Each row comes from the steps of one walk. Every step used is in the known rows, and no mark comes twice. Write the walk behind each row, first mark first.
Known rows:
gutaz, pivel: [ 1.06 -0.03  0.10  0.49 -4.24 -1.07  1.68  1.01 -2.78  2.25 -2.48 -1.32
  1.54 -0.57  2.51 -3.53  4.63]
pivel, zamo, munofus, fetolop, lavuriz: [-0.95  3.54 -1.11 -0.33  2.65 -0.43 -2.58  2.04 -3.46  0.12  0.28 -4.61
 -0.88  1.51 -2.60  1.86  4.47]
pivel, zamo, munofus: [-1.79 -2.01 -0.55  0.61  1.46 -0.43 -1.10  2.08 -4.43  1.28 -2.97 -0.50
 -1.35 -2.01  1.57 -1.03  3.86]
zamo, pivel: [ 0.39  0.45  0.44 -0.20 -2.36  0.49  1.36 -1.60 -5.25  3.57 -0.96 -1.57
 -2.73  0.67  3.57 -3.70  1.21]
gutaz, pivel, zamo, munofus, fetolop, lavuriz, rilelit: [ 0.59  4.01 -0.84 -2.08  2.25 -0.33 -3.70  2.05 -3.60  3.06 -0.52 -1.27
  1.11  0.91 -1.19  4.26  4.28]
fetolop, lavuriz, rilelit: [ 0.39  4.65 -0.84 -2.74  2.14  1.19 -3.19 -0.51 -4.14  2.46  0.44 -0.32
 -0.77  0.58  1.15  2.17  2.26]
munofus, fetolop: [-0.32  3.14 -0.23  0.34 -1.08 -0.51 -0.17  0.51 -1.96  1.51 -0.57 -2.94
 -0.13  0.91 -2.01 -0.45  2.35]
lavuriz, rilelit, munofus: [-0.39  1.96 -0.25 -0.93 -0.71 -0.49 -1.19 -0.74 -0.18  0.89 -0.84  3.06
 -2.43  0.87  0.24 -0.13  0.54]
munofus, gutaz, pivel: [ 1.56 -0.40 -0.87  2.44 -6.02  0.08  2.56 -0.32 -0.04  2.28 -4.31 -0.58
  1.81 -1.94  2.26 -3.68  4.68]
zamo, munofus, rilelit, lavuriz, fetolop: [-0.15  0.72 -0.60  0.44  0.32 -2.55  0.18 -1.70 -1.62  3.49 -0.56 -1.31
 -1.42 -1.97  3.26  1.14  0.34]
gutaz, munofus, rilelit: [ 0.89  2.86 -1.43  1.74  2.54 -0.67  0.22  1.25 -2.85  1.92  1.42 -3.13
 -1.00  0.23  1.58 -2.88  2.98]
fetolop, lavuriz, rilelit, munofus, gutaz: [ 0.40  2.77 -1.88  1.21 -1.85  1.18 -0.52 -2.14  2.29  0.44 -2.25  1.96
 -2.03 -0.22 -0.33 -0.09  1.59]
zamo, munofus, gutaz, pivel: [ 1.40 -1.22 -1.47  3.14 -5.96  0.47  1.97  0.65  0.27  2.87 -5.90 -0.49
  1.47 -3.37  1.58 -2.28  4.73]
munofus, rilelit: [ 2.00  0.97 -1.86  1.21  0.15  0.38  0.27  0.69 -3.31  0.70  1.34 -2.37
 -1.73  0.50  1.84 -3.16  4.35]
pivel, zamo, munofus, fetolop, lavuriz, rilelit: [-0.25  4.43 -0.91 -2.35  3.81  0.27 -4.41  1.43 -3.88  2.59  0.08 -1.17
 -0.20  0.84 -1.49  4.56  3.12]
rilelit, lavuriz: [-2.38  0.97  0.32  1.08 -1.71 -0.15 -1.20 -1.48 -2.41  1.22 -1.22 -2.06
 -1.36 -1.85  2.76 -1.01  0.25]
fetolop, lavuriz: [-0.34  3.53 -0.89 -0.95  0.97  0.41 -1.14 -0.22 -4.05 -0.10  0.76 -3.46
 -1.51  1.19  0.76 -1.21  3.56]
fetolop, lavuriz, rilelit, munofus: [-0.29  3.76 -0.67 -1.51  0.61 -0.35 -2.17 -0.66 -0.51  0.13  0.56  1.44
 -2.69  2.02 -0.50  0.88  1.31]

Write each row's walk:
[-0.73  2.59  0.15  0.27  1.80 -3.55  0.56 -2.08 -1.52  3.75  0.67 -1.87
 -0.62 -1.13  3.70  0.18 -0.51] => gutaz, munofus, rilelit, lavuriz, fetolop
[-0.30 -1.99 -0.02  1.58 -2.54 -1.95  1.69  0.78 -0.99  0.06 -2.67  0.89
  0.52  0.08  2.18 -4.23  5.51] => rilelit, munofus, gutaz, pivel, zamo
[ 0.01  1.40 -0.05 -0.12  0.30 -2.82  0.63 -2.37 -1.93  3.03  0.64 -1.29
 -1.14 -0.91  3.90 -0.06  0.30] => munofus, rilelit, lavuriz, fetolop
[-0.15  5.31 -0.84 -0.69  1.04 -0.09 -1.68  0.46 -2.81  0.09  1.36 -4.92
 -0.74  2.39 -2.31  0.67  3.51] => munofus, fetolop, lavuriz
[ 0.09 -1.15 -0.02  0.52 -1.69 -1.51  0.50  0.71 -1.06  1.20 -2.58  2.24
  0.90 -0.04  2.26 -2.42  4.98] => lavuriz, rilelit, munofus, gutaz, pivel, zamo
[ 0.20  0.20 -0.37  0.03 -0.58 -1.47 -0.30  0.76 -1.35  0.51 -1.59  0.96
  0.65  0.87  1.64 -1.55  5.64] => fetolop, lavuriz, rilelit, munofus, gutaz, pivel, zamo
[-0.10 -1.91 -0.04  1.20 -2.02 -1.26  1.51  0.91 -2.71  1.20 -2.90 -0.06
  1.54 -0.74  3.12 -4.12  6.00] => munofus, gutaz, pivel, zamo
[-0.84 -1.81 -1.71  2.87 -1.28  1.21  0.30  0.03 -0.84  1.40 -4.97  0.32
 -0.96 -3.45  1.31 -1.57  3.57] => pivel, zamo, munofus, gutaz
[-1.66  1.32  0.95 -0.85 -0.62 -2.91  0.74 -3.11 -1.90  3.29 -1.02 -0.53
 -0.68 -1.60  3.95  0.22 -0.95] => rilelit, lavuriz, fetolop
[-0.33  5.28 -0.87 -0.27  0.48 -0.92 -1.33  0.30 -0.61 -1.28  1.64 -3.70
 -1.92  3.47 -3.52  0.38  2.98] => rilelit, munofus, fetolop, lavuriz
[ 0.50  6.16 -0.80 -2.43  2.29  0.70 -3.54  0.04 -3.16  2.62  0.87 -1.54
 -0.03  1.55 -1.44  3.72  2.22] => munofus, fetolop, lavuriz, rilelit
[-1.18  2.60 -0.66  2.49  1.27 -0.85 -1.43 -0.23 -1.92  1.75  0.99 -3.72
 -1.37 -1.21  2.47 -0.95  0.72] => gutaz, munofus, rilelit, lavuriz
[-0.24 -0.98 -1.10  2.68 -0.66 -0.97 -1.59  1.53 -2.72  1.47 -0.74 -2.95
 -0.83 -1.78  2.76 -0.47  3.81] => gutaz, pivel, zamo, munofus, rilelit, lavuriz
